Known rows, with every step that occurs:
lidas/kisip/nusurud/fomes: [ 14.4  -5.9  44.0 -19.9  -7.0 -12.3  33.0 -26.3 -35.2   5.7 -29.9  11.2
 -14.9  -9.9  -2.8  23.5 -19.9 -45.1]
fomes/nusurud/kisip/lidas/sakiben/rezu: [ 44.5   4.9   7.8  -5.4  -7.3  44.3  19.6 -30.0 -48.6  -0.5 -11.1  35.4
   2.6 -19.8  -8.8   6.0 -14.0 -30.5]
rezu/sakiben/lidas/kisip/nusurud: [  4.0 -10.3  10.0 -18.4  10.8   7.0  58.3 -73.2 -24.6  15.7 -15.4  11.4
  -2.2 -37.7  -5.4  24.5 -14.0 -40.3]
lidas/kisip/nusurud/fomes/solun: [ 35.7  -6.4  39.8  -5.7 -11.2  12.9  22.7 -19.4 -30.6  18.9 -33.4  19.1
  -3.4  -3.8  -3.2  12.8  -3.6 -34.1]
kisip/lidas/sakiben: [ 35.6 -18.5  17.3  -2.5  -9.5  44.5  34.7 -18.4 -28.6  25.4 -13.4  37.0
  14.4 -31.6  -6.6  29.2 -12.6 -16.9]
lidas/kisip/solun: [ -8.0 -13.9   4.6  -4.9 -16.6   2.9  16.5 -59.2 -15.1   6.2 -14.7  11.8
  14.1 -19.2  -3.4   6.0 -15.4 -15.1]
lidas/kisip: [  8.7   6.9  16.2  -7.8  -9.9  24.6   4.5 -42.7 -12.9  10.7 -32.1  14.7
 -14.7 -20.0 -10.5   8.7  -7.0 -49.0]
sakiben/nusurud/kisip/solun: [  2.5  20.9   4.5 -14.8  -9.0   3.2  10.5 -44.6 -31.5 -24.2  -7.6  13.3
  37.8 -24.6   6.9   1.4  -1.4  -8.3]
fomes/nusurud: [ 33.4   6.8  11.3  -6.8 -13.4  15.5  45.7 -12.6 -29.3   2.9 -33.4  31.7
  -4.1 -24.5 -49.1 -10.6 -20.0  -8.5]
rezu/sakiben: [ 14.3   1.9  37.7 -15.0 -10.4  39.3  19.3 -28.5  -6.7  25.0 -22.3  24.0
  17.6 -23.9 -30.5  10.4 -13.0  -5.9]
fomes/solun/kisip/nusurud: [ 23.5   2.5  16.9 -13.4  16.6   9.5  65.0 -38.0 -31.9   9.4 -14.5  11.4
   3.8 -26.8  -9.6   3.2 -13.2 -27.3]
rezu/sakiben/nusurud/kisip: [ 22.1  51.7  26.0 -26.2  -2.5  40.9  -5.5 -31.5 -32.0 -19.4 -16.1  14.6
  28.3 -31.0  -1.6   9.7  10.2 -30.7]
sakiben/lidas/kisip/nusurud/fomes/solun: [ 34.7  -5.0  29.4 -10.5  -5.4  10.3  26.4 -27.1 -35.5  22.5 -30.5  22.0
  -4.0  -4.4   0.1  11.6   4.6 -31.2]
nusurud/sakiben/lidas/kisip: [ -4.2  11.7   4.8 -26.1  12.9  24.6  14.3 -60.8 -23.6  16.6 -16.6  10.6
 -14.7 -25.1  -1.9  14.2  15.8 -48.7]
solun/kisip/nusurud/sakiben: [ -8.2  11.2  36.2 -31.6  35.6  13.9  59.0 -32.9 -28.8  -2.5   0.4  -4.8
   2.9 -33.7  -9.8  18.8  -3.6 -38.6]
rezu/sakiben/lidas: [ 12.6   9.2   0.8 -26.1   7.6  22.3  30.9 -45.9 -23.5  27.7 -17.5  33.8
  10.4 -23.8 -16.5   1.6  12.1  -2.7]
nusurud/sakiben: [ -5.1  16.2  37.8 -22.8  19.4  19.9  26.4 -11.8 -18.1  -4.7 -14.3   7.9
   2.8 -23.5 -14.6  12.6   4.6 -34.2]
kisip/lidas/sakiben/nusurud: [ 32.7  19.3   9.7  -9.6  -5.2  10.6  54.1  -9.0 -38.0   2.5 -14.6  25.6
  29.3 -38.4  -5.7  25.8  -0.2 -10.7]
rezu/sakiben/lidas/kisip/solun: [-10.6 -15.4  -3.5 -15.0 -10.6   9.2  20.4 -77.3 -18.8  20.1  -6.4  14.5
  19.1 -23.2  -3.0   8.6  -5.4  -5.2]
fomes/solun/kisip/lidas: [ 42.5  21.3  18.5 -14.7  -3.1  38.7  47.0 -25.6 -43.1  11.1 -11.6  34.1
   7.8 -19.4  11.7  -7.6  -1.4 -21.6]

Rows:
[ 24.1  56.8  16.2 -22.0   0.5  25.7  -3.9 -21.9 -36.4 -32.7 -22.1  16.8
  19.3 -27.3   4.2   2.5  12.4 -39.4]  sakiben/nusurud/kisip
[  0.9   9.5   2.9 -26.3   9.9  27.4  22.1 -62.0 -28.0  18.0 -16.2  11.6
 -16.2 -28.1 -12.4  12.0  11.4 -43.6]  fomes/nusurud/sakiben/lidas/kisip
[ -1.4   9.1  37.3 -28.3  34.1  19.9  56.2 -32.2 -29.2   2.9  -0.6  -3.9
   5.3 -31.2  -8.6  18.1   0.9 -37.2]  fomes/solun/kisip/nusurud/sakiben
[  5.1  -7.0   3.2 -15.1  12.8  -3.4  59.3 -66.5 -27.6   6.5 -19.4  12.8
  -8.2 -34.9  -1.4  19.7 -12.1 -46.2]  sakiben/lidas/kisip/nusurud
[ 46.5   0.6  16.4  -7.6  -4.8  37.1  21.1 -20.6 -50.3  16.4 -10.3  32.1
  -0.4  -6.4  -0.7   5.8  -7.8 -26.3]  nusurud/fomes/solun/kisip/lidas/sakiben/rezu
[ 39.0  20.3  24.1 -21.5   3.1  32.3  21.0  -9.5 -41.2  29.8 -14.3  13.9
   5.6  -8.5 -13.6  -0.5  10.9 -12.1]  lidas/sakiben/nusurud/fomes/solun/kisip
[ 44.8 -14.6  24.9 -11.4  -7.0  53.4  29.5 -17.6 -40.5  38.6  -6.8  31.1
  11.3 -22.4  -3.2  26.0  -5.1 -14.3]  nusurud/fomes/solun/kisip/lidas/sakiben
[ 33.2  32.7  17.0 -18.3  -7.7  46.6  -4.0 -29.0 -36.8 -18.8 -24.9  25.0
   3.0 -25.0 -20.5  -6.0  -3.7 -34.7]  fomes/nusurud/kisip
[ 33.0  24.6   7.9 -15.3  -0.4  16.3  55.3 -12.6 -41.9   6.7  -8.8  21.6
  28.0 -38.2  -6.0  21.9   2.1  -9.6]  solun/kisip/lidas/sakiben/nusurud
[ 39.0  -4.5  40.0  -4.9  -9.1   7.4  28.7  -7.4 -31.6  14.9 -34.2  23.9
   1.8  -2.3  -6.0   8.4  -3.9 -25.5]  kisip/nusurud/fomes/solun
[ 36.2 -11.4  14.7 -10.5  -2.4  52.1  35.8 -23.5 -34.7  31.7  -5.2  31.2
  12.2 -31.4  -7.0  23.6  -8.8 -14.8]  solun/kisip/lidas/sakiben
[ 50.1   7.6  35.9  -6.6 -16.4  18.9  25.7   2.4 -40.9  19.0 -27.9  28.7
  15.3  -6.9  -0.2  15.4   7.3 -15.3]  kisip/lidas/sakiben/nusurud/fomes/solun
[ 44.1  20.3  27.3 -19.0  -6.2  33.9  42.9 -20.5 -48.5  12.9 -12.8  32.8
   4.5 -13.3  13.9  -4.2  -1.6 -22.4]  nusurud/fomes/solun/kisip/lidas
[ 34.9  27.7  31.6 -26.5   1.5  32.8  21.8 -15.1 -37.9  28.9 -14.7  12.7
   8.5  -7.6 -14.9  -5.6   9.3  -9.2]  rezu/sakiben/nusurud/fomes/solun/kisip
[  8.8   3.9   5.1 -12.2 -14.8  17.8  10.2 -49.7 -31.8 -14.9  -9.8  19.1
  26.3 -23.1 -10.5  -4.8 -13.0  -5.3]  fomes/nusurud/kisip/solun
[ 34.9  41.2  26.3 -22.5  -9.8  40.6  28.7 -35.0 -45.1 -18.4  -9.8  30.9
  27.0 -34.2  21.5  11.6   0.2 -31.7]  rezu/sakiben/nusurud/kisip/lidas
[  5.7  12.1  33.4 -23.4  12.9  24.3  43.2 -14.5 -27.4  -1.8 -14.1  10.3
  -0.1 -29.5 -36.0   8.7  -3.5 -24.0]  fomes/nusurud/sakiben
[  5.4   4.5   4.7 -22.3  -1.6  34.6  10.8 -69.0 -18.0  30.9 -20.2  18.5
  -7.6 -25.5  -9.5  13.1   6.9 -34.5]  rezu/sakiben/lidas/kisip
[ 33.3  19.0  36.2 -26.5  -9.1   0.6  34.5   2.4 -51.3  10.6 -17.6  18.9
   9.3 -13.1  -2.8  22.3  -0.9 -16.2]  solun/kisip/lidas/sakiben/nusurud/fomes
[ 39.1   6.9   9.6  -5.0  -4.1  41.5  11.6 -28.7 -44.5  -2.1 -11.5  34.4
   4.2 -17.1   2.0   8.1 -10.0 -35.3]  nusurud/kisip/lidas/sakiben/rezu
[  1.3   6.8   8.5 -11.8 -10.4  14.7  -1.6 -47.6 -25.2 -17.0 -10.1  17.5
  28.5 -18.9   4.7  -1.9  -6.5 -12.4]  nusurud/kisip/solun
[ 37.9  -6.9  19.3  -8.4  -8.0  60.3  13.7 -26.7 -34.3  15.4  -9.1  34.2
  17.5 -33.2   2.7  30.1  -6.2 -27.3]  nusurud/kisip/lidas/sakiben
[ 16.5  20.2  19.4 -15.4  10.6  16.7  32.2 -20.2 -39.2 -14.0 -14.7  17.5
  -8.1 -14.5 -25.2  -7.0  -8.1 -33.4]  fomes/nusurud/sakiben/rezu
[  5.3   9.9   3.6 -13.2  -9.2  13.3   8.0 -45.3 -31.8 -13.9  -3.3  13.2
  41.1 -28.0   4.0  11.5  -1.9  -5.3]  lidas/sakiben/nusurud/kisip/solun
[ 35.0  30.8  23.0 -16.3  -9.3  42.0  18.4 -31.5 -41.9 -19.9 -16.2  36.8
  11.6 -26.0  23.6   3.2  -3.5 -41.6]  nusurud/kisip/lidas
